Each row was made from one small tree. The marks that hang from a mark follow it in brackets, in alphabetical order. Every link used is in the known rows. Write each row's tree.
Known rows:
tepu[mupip[vafak] pizu]: -.45, .14, .27, .11, -.16, -.10, .41, -.29, -.05, .02, -.31, -.29, .17, -.27, -.23, .01, -.09, -.08, .18, .21, -.05, .09, .22, -.09, .52, .20, -.20, .17, -.63, .34, .11, .41, .28, .59, -.32, .09, .37, -.14
vafak[navu pizu]: -.41, .03, .23, .09, -.06, -.14, .27, .01, -.09, .21, -.05, -.15, -.01, -.11, .01, .22, -.03, -.16, -.20, .39, .04, .26, .06, -.19, .19, .06, .01, .01, -.45, .09, .11, .07, .43, .42, -.27, -.06, .39, .04
laman[kado[navu pada] tepu[pizu]]: -.60, -.15, .33, .01, -.10, -.20, .36, .22, .21, .09, -.05, -.09, .35, -.53, -.41, -.08, -.06, .04, .20, .15, -.07, .18, .21, -.14, .33, -.09, -.18, .01, -.14, .00, -.16, .07, .07, .07, .23, .30, .35, -.16
laman[kado tepu[mupip[vafak[navu]] pizu]]: -.38, .17, .12, -.10, -.16, -.11, .40, -.03, -.19, -.01, -.33, -.12, .26, -.34, -.35, -.15, -.03, .24, .11, .18, -.10, -.08, .27, .02, .50, .06, -.18, .30, -.50, .18, -.04, .02, .44, .27, .11, .16, .14, -.29
navu[vafak[mupip pizu[tepu]]]: -.47, .01, .23, .02, -.24, -.19, .58, .07, -.12, .29, -.11, -.29, -.17, .21, .13, -.01, -.39, -.13, -.06, .37, .02, -.01, -.10, -.05, .44, .35, .28, .35, -.30, .09, .12, .13, .09, .57, -.28, -.06, .11, -.05
tepu[mupip[vafak[pizu]]]: -.44, .18, .22, .09, -.10, -.12, .36, -.23, -.10, .03, -.24, -.20, -.06, -.07, -.11, -.12, -.19, -.11, .01, .14, -.02, .21, .14, -.17, .39, .15, -.07, .29, -.62, .19, .05, .26, .39, .60, -.23, .03, .35, -.15
mupip[tepu vafak[pizu]]: -.51, .14, .15, .17, .06, .07, .36, .13, -.22, .19, -.17, -.27, .03, -.16, -.15, -.15, -.21, -.25, -.05, .38, .15, .18, .03, -.09, .29, .28, -.17, .29, -.42, .04, -.05, .26, .32, .73, -.28, -.07, .47, -.03
kado[laman[tepu] navu pada]: -.63, -.18, .49, .11, -.06, -.23, .25, .34, .31, .05, -.25, .06, .27, -.54, -.45, -.01, -.18, -.31, .20, .10, -.14, .18, .15, -.39, .19, -.11, -.09, .09, .08, .03, -.15, .33, -.12, .12, .14, .01, .66, -.13
vafak[mupip navu pizu]: -.41, .06, .24, .05, -.22, -.23, .32, -.05, -.09, .16, -.06, -.20, -.08, .07, .06, .13, -.26, .03, -.32, .36, -.11, .13, .00, -.15, .20, .07, .10, .07, -.46, -.02, .23, .03, .49, .55, -.11, -.11, .33, .07
navu[vafak]: -.35, .07, .41, .31, -.13, -.03, .43, .04, .10, .25, -.20, -.14, .07, -.19, -.10, .20, -.10, -.42, .04, .25, .21, .09, -.05, -.17, .51, .24, .17, .17, -.30, .40, .03, .31, -.02, .46, -.54, -.11, .34, -.02
navu[vafak[mupip]]: -.36, .06, .41, .25, -.29, -.16, .47, -.01, .10, .20, -.21, -.21, -.03, -.01, -.05, .12, -.33, -.23, -.06, .21, .05, -.04, -.09, -.14, .52, .26, .21, .23, -.32, .29, .16, .28, .05, .60, -.38, -.16, .26, .03
laman[kado[navu pada] tepu[mupip pizu]]: -.57, -.08, .24, -.09, -.14, -.30, .33, .02, .24, .00, -.16, -.07, .39, -.54, -.47, -.18, -.13, .22, .26, -.02, -.18, .11, .30, -.13, .38, -.10, -.17, .03, -.20, .00, -.08, .09, .14, .11, .39, .35, .26, -.28
laman[kado[navu]]: -.55, .08, .41, .14, -.06, -.18, .32, .19, .09, .15, -.17, .09, .20, -.38, -.16, .11, -.03, -.23, .08, .06, .02, .16, .06, -.13, .42, -.03, .02, .11, -.32, .11, -.01, .17, -.03, .22, -.19, .08, .53, -.08
laman[kado]: -.43, .14, .39, .14, -.11, -.11, .29, .05, .10, .29, -.09, .12, .09, -.19, -.20, .10, -.01, -.25, .15, .23, .18, .13, .04, .02, .49, .09, .02, .27, -.39, .24, -.01, .23, -.02, .35, -.33, .01, .50, .05
vafak[mupip[tepu] navu pizu]: -.45, .07, .09, .04, -.06, -.11, .26, .11, -.15, .22, -.12, -.26, .05, -.03, .00, .02, -.32, .13, -.30, .41, -.07, .05, -.04, -.07, .13, .21, .02, .06, -.33, -.14, .22, .03, .53, .67, .01, -.16, .36, .09
pizu[tepu[mupip[vafak[navu]]]]: -.40, .22, .34, -.02, -.03, -.10, .47, .06, -.12, .12, -.44, -.11, .13, -.07, -.16, .00, -.15, -.15, .10, .38, .03, -.01, -.07, -.03, .32, .26, .13, .28, -.29, .32, .17, .27, .33, .52, -.28, -.15, .38, -.29
kado[laman navu[vafak[pizu[tepu]]] pada]: -.71, -.23, .36, .12, -.02, -.31, .52, .38, -.02, .01, -.28, -.22, .07, -.43, -.10, -.02, -.33, -.38, .14, .10, -.15, .21, .10, -.46, .31, .01, .16, .09, -.02, -.10, -.07, .13, -.01, .19, -.04, .03, .34, -.31
pizu[tepu[mupip]]: -.45, .11, .37, -.05, -.09, -.14, .35, -.10, .16, .38, -.23, .01, .10, -.01, -.14, .08, -.13, -.20, .23, .37, .07, .09, -.01, .06, .35, .31, .16, .29, -.19, .32, .13, .40, -.09, .50, -.34, -.07, .43, -.11

Which tree is each row?
-.42, .14, .28, .12, -.07, -.08, .30, .16, -.03, .25, -.22, -.14, .17, -.10, -.17, .09, -.28, .03, -.19, .43, .01, -.06, -.11, -.06, .18, .28, .07, .06, -.16, .07, .25, .19, .33, .66, -.11, -.26, .47, .07 -> vafak[mupip[tepu] navu]
-.37, .03, .21, .16, -.29, -.18, .47, -.07, -.07, .16, -.10, -.30, -.17, .07, .11, .06, -.36, -.14, -.18, .19, -.02, .05, .00, -.20, .45, .21, .17, .24, -.46, .09, .12, .10, .22, .59, -.25, -.05, .15, .00 -> navu[vafak[mupip pizu]]
-.65, -.11, .34, .04, -.13, -.25, .40, .09, .07, -.25, -.49, -.22, .35, -.67, -.55, -.22, -.25, -.02, .30, -.06, -.35, .09, .37, -.38, .35, -.10, -.29, .10, -.20, .04, -.08, .34, .17, .21, .31, .18, .46, -.40 -> kado[laman[tepu[mupip[vafak] pizu]] navu pada]
-.43, .07, .17, -.13, -.05, -.22, .35, -.06, -.10, .26, -.17, -.11, .04, .03, .03, .09, -.13, .05, -.04, .41, -.06, .13, .05, -.05, .19, .17, .16, .15, -.30, .10, .17, .08, .35, .42, -.14, -.03, .26, -.15 -> vafak[navu pizu[tepu[mupip]]]
-.44, -.02, .31, .08, -.12, -.21, .41, .23, .26, -.03, -.32, -.01, .27, -.47, -.39, -.21, -.27, .04, .19, -.18, -.02, -.03, .11, -.23, .45, -.02, .16, .16, -.04, .08, -.14, .02, .01, .10, .30, .21, .13, -.40 -> laman[kado[navu[vafak] pada] tepu[mupip]]
-.49, .12, .26, .00, .00, -.07, .49, .19, -.32, .20, -.19, -.20, -.03, .04, .02, .01, -.11, -.24, -.11, .56, .09, .17, -.06, -.07, .24, .23, .07, .27, -.38, .11, .05, .12, .45, .52, -.29, -.10, .34, -.16 -> mupip[vafak[navu pizu[tepu]]]
-.65, -.18, .21, .25, -.04, -.30, .44, .37, -.02, -.15, -.35, -.32, .12, -.47, -.20, -.17, -.60, -.07, -.07, -.07, -.26, .05, .12, -.48, .28, .03, .05, .02, -.05, -.31, .06, .10, .20, .46, .28, -.05, .33, -.17 -> kado[laman navu[vafak[mupip[tepu] pizu]] pada]
-.45, .22, .38, -.01, -.07, -.08, .47, -.05, .01, .19, -.37, -.07, .06, -.02, -.21, -.07, -.21, -.24, .26, .35, .11, .04, -.05, .04, .41, .35, .08, .41, -.32, .34, .08, .43, .06, .59, -.34, -.08, .43, -.23 -> pizu[tepu[mupip[vafak]]]
-.59, -.01, .49, .19, -.01, -.25, .34, .25, .26, .05, -.10, .05, .23, -.44, -.33, .00, -.13, -.24, .14, .07, .06, .25, .01, -.20, .35, -.12, .02, -.03, -.19, .06, -.01, .15, .06, .21, .01, .10, .56, -.10 -> laman[kado[navu pada]]
-.64, -.16, .29, .05, -.04, -.38, .51, .20, .04, -.10, -.38, -.21, .11, -.43, -.17, -.09, -.40, -.17, .20, -.07, -.24, .14, .17, -.44, .33, -.01, .20, .10, -.07, -.09, .03, .14, .03, .21, .13, .09, .24, -.46 -> kado[laman navu[vafak[pizu[tepu[mupip]]]] pada]
-.55, .12, .21, .18, .03, .09, .43, .05, -.15, .21, -.27, -.35, .25, -.36, -.30, -.03, -.09, -.20, .10, .44, .09, .11, .11, -.04, .41, .31, -.31, .17, -.42, .21, .02, .42, .22, .72, -.37, -.01, .48, -.03 -> mupip[tepu[pizu] vafak]
-.45, .06, .44, .27, -.24, -.23, .49, .14, .08, .08, -.30, -.23, .12, -.19, -.02, .14, -.35, -.20, -.12, .02, -.08, -.02, -.07, -.31, .46, .16, .21, .08, -.24, .17, .16, .23, .05, .43, -.22, -.09, .30, -.12 -> kado[navu[vafak[mupip]]]
-.61, -.21, .34, .28, -.06, -.31, .42, .27, .05, -.15, -.26, -.24, .09, -.55, -.16, .02, -.28, -.36, .02, -.10, -.16, .25, .19, -.58, .32, -.13, .06, -.05, -.20, -.07, -.04, .13, .11, .20, -.01, .04, .38, -.22 -> kado[laman navu[vafak[pizu]] pada]
-.41, .13, .24, .14, -.06, -.05, .40, .04, -.25, .03, -.19, -.24, -.05, -.12, -.02, .07, -.10, -.23, -.22, .36, .05, .22, .03, -.21, .28, .10, -.04, .11, -.54, .13, .05, .12, .59, .53, -.28, -.09, .39, -.08 -> mupip[vafak[navu pizu]]
-.49, -.09, .38, .16, -.10, -.15, .44, .43, .23, .07, -.22, -.02, .24, -.47, -.35, -.13, -.20, -.18, .11, -.01, .09, .05, .01, -.24, .46, -.01, .12, .16, .01, .08, -.21, .02, -.03, .08, .15, .15, .22, -.27 -> laman[kado[navu[vafak] pada] tepu]
-.41, .11, .26, .26, -.14, -.03, .43, .16, .00, .26, -.26, -.26, .09, -.11, -.14, .01, -.40, -.13, -.05, .27, .10, -.13, -.12, -.08, .45, .40, .15, .21, -.17, .16, .15, .26, .05, .73, -.26, -.20, .29, .02 -> navu[vafak[mupip[tepu]]]
-.52, .03, .21, .07, -.14, -.09, .34, -.05, .00, .30, -.15, -.30, .21, -.19, -.19, .03, -.26, .06, .02, .43, -.07, .00, .06, .04, .36, .33, -.17, .09, -.32, .06, .21, .33, .15, .73, -.19, -.04, .43, .10 -> vafak[mupip[tepu[pizu]]]
-.40, .04, .15, -.02, -.13, -.14, .48, -.07, -.08, .26, -.19, -.23, -.07, .03, .04, -.01, -.22, -.13, .11, .25, .05, .06, .06, -.08, .44, .33, .23, .32, -.32, .19, .05, .16, .06, .46, -.29, .01, .09, -.23 -> navu[vafak[pizu[tepu[mupip]]]]
-.57, -.07, .41, .07, -.12, -.16, .23, .27, .14, .17, -.34, .07, .24, -.48, -.29, .09, -.08, -.30, .12, .07, -.16, .10, .20, -.35, .27, -.02, -.06, .24, -.05, .09, -.16, .33, -.19, .10, -.06, -.02, .64, -.12 -> kado[laman[tepu] navu]
-.46, .00, .23, .09, -.10, -.07, .53, .09, -.14, .37, -.12, -.24, -.10, .02, .08, .07, -.18, -.35, .02, .43, .16, .12, -.03, -.09, .43, .30, .20, .30, -.27, .18, -.02, .17, .00, .47, -.44, -.02, .16, -.10 -> navu[vafak[pizu[tepu]]]
-.40, .17, .25, .09, -.12, -.14, .43, -.22, -.16, -.06, -.36, -.32, .23, -.32, -.21, .10, -.05, .01, .02, .26, -.11, .08, .18, -.14, .40, .12, -.15, .05, -.59, .31, .19, .26, .54, .51, -.24, .01, .32, -.21 -> tepu[mupip[vafak[navu]] pizu]
-.53, -.20, .21, .05, -.13, -.30, .36, .16, .12, -.15, -.35, -.18, .14, -.54, -.31, -.18, -.36, -.05, .10, -.21, -.29, .09, .30, -.55, .31, -.10, .05, .13, -.05, -.09, -.15, .06, .09, .11, .34, .14, .22, -.39 -> kado[laman[tepu[mupip]] navu[vafak[pizu]] pada]
-.55, .03, .19, -.07, -.05, -.23, .38, .17, .02, -.16, -.20, -.07, .11, -.36, -.36, -.44, -.30, .14, .12, -.11, -.12, .16, .23, -.21, .32, -.09, -.09, .25, -.30, -.14, -.21, -.04, .38, .21, .48, .28, .24, -.38 -> laman[kado[navu pada] tepu[mupip[vafak[pizu]]]]
-.50, .13, .19, .18, .05, .09, .41, .14, -.27, .11, -.31, -.36, .32, -.39, -.26, .06, -.05, -.09, -.05, .50, .05, .07, .05, -.09, .30, .24, -.26, .00, -.39, .17, .10, .26, .48, .64, -.27, -.07, .43, -.09 -> mupip[tepu[pizu] vafak[navu]]
-.48, .07, .20, -.12, -.08, -.17, .34, -.16, .00, .34, -.11, -.09, -.03, .06, -.03, .00, -.17, -.10, .12, .37, -.01, .18, .07, -.01, .28, .24, .09, .29, -.33, .14, .09, .22, .10, .49, -.22, .02, .30, -.11 -> vafak[pizu[tepu[mupip]]]
-.36, .20, .32, .03, -.15, .00, .31, -.06, .07, .13, -.35, -.02, .09, -.13, -.35, -.15, -.16, -.12, .13, .20, .06, -.01, .10, -.07, .41, .23, -.06, .44, -.31, .34, -.07, .35, .13, .50, -.15, .00, .40, -.17 -> laman[tepu[mupip[vafak]]]
-.37, .13, .31, .00, -.07, -.13, .38, .17, .08, -.10, -.34, .05, .18, -.27, -.51, -.28, -.20, .09, .13, .13, .05, .00, .06, -.07, .34, .00, .00, .25, -.23, .14, -.05, -.01, .44, .27, .27, .06, .29, -.31 -> laman[kado[pada] tepu[mupip[vafak[navu]]]]
-.63, -.25, .33, .19, -.13, -.22, .45, .29, .12, -.04, -.32, -.28, .34, -.73, -.39, .02, -.18, -.23, .18, .02, -.22, .08, .27, -.45, .40, -.06, -.10, .00, -.01, .05, -.15, .22, -.06, .05, .09, .15, .30, -.28 -> kado[laman[tepu[pizu]] navu[vafak] pada]
-.49, -.05, .26, .03, -.14, -.21, .36, .05, -.05, -.22, -.45, -.20, .27, -.54, -.53, -.14, -.17, .04, .19, .15, -.25, .03, .33, -.27, .30, -.05, -.23, .09, -.23, .11, .03, .21, .43, .27, .23, .08, .38, -.32 -> kado[laman[tepu[mupip[vafak[navu]] pizu]] pada]
-.52, -.08, .50, .30, -.19, -.28, .54, .21, .24, -.05, -.24, -.26, .12, -.26, -.15, .04, -.46, -.21, -.05, .03, -.05, .08, -.11, -.36, .34, .10, .23, -.07, -.11, .11, .16, .20, .15, .46, -.04, -.05, .32, -.14 -> kado[navu[vafak[mupip]] pada]
-.47, .04, .24, -.11, -.17, -.23, .42, .11, -.15, .28, -.08, -.17, -.10, .22, .10, .09, -.30, .02, -.20, .53, -.08, .05, -.08, .00, .19, .22, .19, .19, -.30, -.03, .23, .04, .38, .54, -.12, -.11, .30, .01 -> vafak[mupip navu pizu[tepu]]
-.59, -.26, .27, .16, -.12, -.22, .39, .36, .07, -.05, -.25, -.20, .11, -.52, -.25, -.09, -.28, -.26, .01, -.06, -.15, .16, .21, -.54, .27, -.09, .03, .12, -.03, -.11, -.22, .07, .04, .09, .20, .08, .30, -.27 -> kado[laman[tepu] navu[vafak[pizu]] pada]
-.45, .03, .17, .21, -.18, -.06, .49, .02, -.09, .23, -.22, -.45, .19, -.24, -.12, .05, -.34, -.01, -.02, .32, -.02, -.12, .04, -.06, .51, .37, -.03, .11, -.31, .14, .17, .25, .13, .71, -.24, -.03, .19, -.01 -> navu[vafak[mupip[tepu[pizu]]]]
-.45, .04, .30, .13, -.15, -.11, .42, .36, .05, .18, -.26, .01, .24, -.40, -.21, -.03, -.10, -.18, .06, -.02, .07, -.06, .07, -.20, .52, .05, .13, .30, -.13, .13, -.24, .05, -.12, .08, -.06, .11, .21, -.24 -> laman[kado[navu[vafak]] tepu]
-.65, -.20, .32, -.01, -.15, -.32, .28, .01, .23, -.05, -.33, -.12, .40, -.69, -.49, -.07, -.16, .04, .29, -.04, -.37, .14, .40, -.36, .27, -.13, -.22, -.01, -.08, .01, -.04, .29, .02, .10, .30, .21, .44, -.28 -> kado[laman[tepu[mupip pizu]] navu pada]
-.44, .17, .15, -.06, -.22, -.08, .39, -.14, -.10, .07, -.29, -.10, .20, -.29, -.40, -.23, -.06, .14, .27, .13, -.03, -.06, .29, .08, .61, .12, -.24, .44, -.51, .21, -.13, .17, .18, .34, .03, .24, .22, -.24 -> laman[kado tepu[mupip[vafak] pizu]]
